Every row comes from one small tree of marks. Brackets hold a mark, then the marks that hang from it, in alphabetical order. Every link used is in the known rows. Which tree was each row made from?
Known rows:
[kefon napi pemod]: -3  -8  12  -24  -10  8  13  11  14  20  -19  -6  -11  -7  2  4  6  -14  -6  33  1  -16
[pemod [govim mino mubizi] napi]: 8  -1  -9  -7  13  -6  -35  19  13  21  8  0  -20  -8  15  -3  -29  -10  7  -1  -49  8
[nugamaz mino mubizi]: 3  32  6  -27  16  -1  20  -8  -3  14  13  3  8  2  -12  10  21  -20  7  -4  0  -3
[govim [mubizi nugamaz]]: -2  8  -5  -13  25  -4  -10  12  15  -7  3  3  6  -12  3  -3  4  -6  8  -16  -15  5
[kefon govim]: 16  7  -7  7  6  6  -1  5  2  -3  -6  8  -11  3  3  2  -13  7  -2  3  -3  9
[kefon [govim mino] napi]: 11  0  0  0  2  -3  -12  13  10  10  -10  8  -26  3  12  12  -18  -10  -2  17  -12  9
[pemod [govim kefon [mino nugamaz]] napi]: 5  17  13  -24  5  2  -8  22  -5  36  6  -13  -8  -2  -24  12  -18  -25  5  -9  -46  -6
[nugamaz mubizi]: -5  20  -1  -9  6  2  13  -5  -2  7  1  -8  -1  4  -3  -5  10  -5  5  -4  4  -2
[pemod [govim kefon]]: 1  24  -3  1  -10  15  10  15  -6  9  -1  -2  -2  -6  -14  -3  -24  -6  -9  -10  -23  8
[kefon [govim mubizi] napi]: 19  -4  0  2  10  -6  -5  9  13  3  -14  8  -12  -7  18  0  -7  3  -5  12  -8  9
[kefon pemod]: 3  -1  3  -13  0  8  4  4  10  8  -14  -3  -8  -2  -1  2  2  -7  -2  15  -4  -8
[govim kefon]: -6  9  13  4  -10  3  12  9  -4  2  -6  -4  1  -6  -16  2  -4  -11  -6  -11  -5  1
[govim kefon [mubizi [nugamaz mino]]]: 0  28  15  -28  25  -4  10  19  9  1  9  9  15  -21  -23  13  12  -32  5  -27  -25  5
[pemod [govim [kefon napi] [mino nugamaz]]]: 3  19  12  -22  2  -1  0  18  -5  29  -5  -8  -5  1  -16  15  -12  -22  -3  0  -35  0
[kefon [pemod govim napi]]: 4  3  -2  -28  -6  22  4  21  10  33  -4  -8  -18  -10  -5  -6  -20  -12  -1  26  -30  -14
[mino nugamaz]: 9  4  7  -15  17  -7  2  -6  -6  7  0  -6  12  6  -11  9  16  0  6  -5  -1  -7
[pemod [govim kefon mino]]: 0  22  -5  5  -5  8  -11  17  -2  10  0  0  -14  0  -7  5  -33  -15  -5  -13  -38  17
[pemod [govim mino] napi]: 1  4  -7  -12  -1  6  -21  20  5  26  11  -4  -21  -3  2  1  -31  -15  6  7  -39  1
[mubizi [nugamaz mino]]: -1  25  4  -36  21  4  12  11  6  7  18  11  12  -11  -19  15  13  -25  9  -8  -10  -3

Which tree is each row?
-10  1  22  -17  -15  3  5  22  15  24  -22  -9  -22  -7  -8  12  -6  -35  -7  20  -20  -7 -> [govim [kefon napi pemod] mino]
14  31  -12  -47  37  13  -1  20  22  14  5  13  2  -17  -6  10  -4  -22  6  -1  -42  5 -> [kefon [pemod [govim [mubizi [nugamaz mino]]]]]
1  11  -7  -42  19  17  -6  35  25  26  -1  -5  -11  -23  -3  -8  -17  -17  7  9  -44  -9 -> [kefon [pemod [govim [mubizi nugamaz]] napi]]
-13  10  15  -17  9  -10  -9  30  18  9  -6  -2  -9  -18  -4  9  -3  -34  3  -13  -31  6 -> [govim [kefon napi] mino [mubizi nugamaz]]
8  -1  -8  -10  7  2  -13  16  8  19  6  -2  -8  -13  9  -10  -21  -1  3  2  -35  0 -> [pemod [govim mubizi] napi]
9  -1  -8  -17  11  0  -22  18  24  22  -16  2  -26  -6  22  4  -21  -14  -3  22  -41  7 -> [kefon napi [pemod [govim mino mubizi]]]
-3  -5  21  -12  0  -9  -9  20  21  17  -25  -5  -21  -11  3  10  -4  -31  -6  11  -28  1 -> [govim [kefon napi pemod] mino mubizi]
20  -8  5  -14  14  5  -9  19  22  17  -18  1  -24  -11  7  -1  -11  -7  2  19  -23  -6 -> [kefon [govim mubizi] [pemod napi]]
-5  -4  18  2  -1  -17  -13  16  11  9  -12  -2  -13  -10  5  8  -6  -24  -4  -4  -25  8 -> [govim [kefon napi] mino mubizi]
-3  -8  23  -14  2  -5  -16  25  21  23  -15  -10  -24  -14  -5  6  -10  -33  2  3  -40  -6 -> [govim [kefon [pemod napi]] mino mubizi]
-2  6  27  -20  2  -13  3  11  -2  22  -9  -11  -3  1  -19  20  10  -28  1  -2  -17  -7 -> [govim [kefon napi] [mino nugamaz]]
-5  22  24  -39  15  -5  19  25  13  13  4  7  11  -27  -19  15  15  -39  1  -9  -21  -3 -> [govim [kefon napi] [mubizi [nugamaz mino]]]
8  16  -5  6  4  3  -4  13  1  2  -5  1  -1  -10  -1  -6  -23  -2  -7  -18  -32  15 -> [pemod [govim kefon mubizi]]
23  0  12  -32  23  1  -14  17  14  31  -12  -7  -24  6  -10  18  -3  -19  11  20  -29  -11 -> [kefon [govim [mino nugamaz]] [pemod napi]]
-7  26  26  -29  7  -11  14  6  -5  30  -7  -19  -3  5  -21  15  20  -32  5  -6  -13  -9 -> [govim [kefon napi] [mino [nugamaz mubizi]]]
25  24  -3  -37  43  6  1  18  25  5  -5  19  -5  -13  -5  16  4  -21  7  2  -26  6 -> [kefon [govim [mubizi [nugamaz mino]]] pemod]
-2  30  -11  -8  20  3  -21  29  12  3  3  3  -9  -12  -5  3  -28  -21  3  -30  -52  22 -> [pemod [govim kefon mino [mubizi nugamaz]]]
0  3  9  12  9  -16  -22  10  8  -3  -6  1  -10  -4  2  7  -11  -17  0  -22  -29  16 -> [govim kefon mino mubizi]
34  2  -1  -12  44  -12  -30  3  18  7  -21  4  -17  10  7  17  0  -5  7  1  -30  11 -> [kefon [govim [mino nugamaz] mubizi] pemod]
1  10  2  0  -1  -5  -15  22  9  16  -8  0  -16  -10  8  4  -27  -18  -7  -3  -43  15 -> [pemod [govim [kefon napi] mino mubizi]]
15  6  -17  -7  21  1  -32  12  20  9  -11  4  -22  0  19  2  -26  -6  1  5  -45  16 -> [kefon [pemod [govim mino mubizi]]]
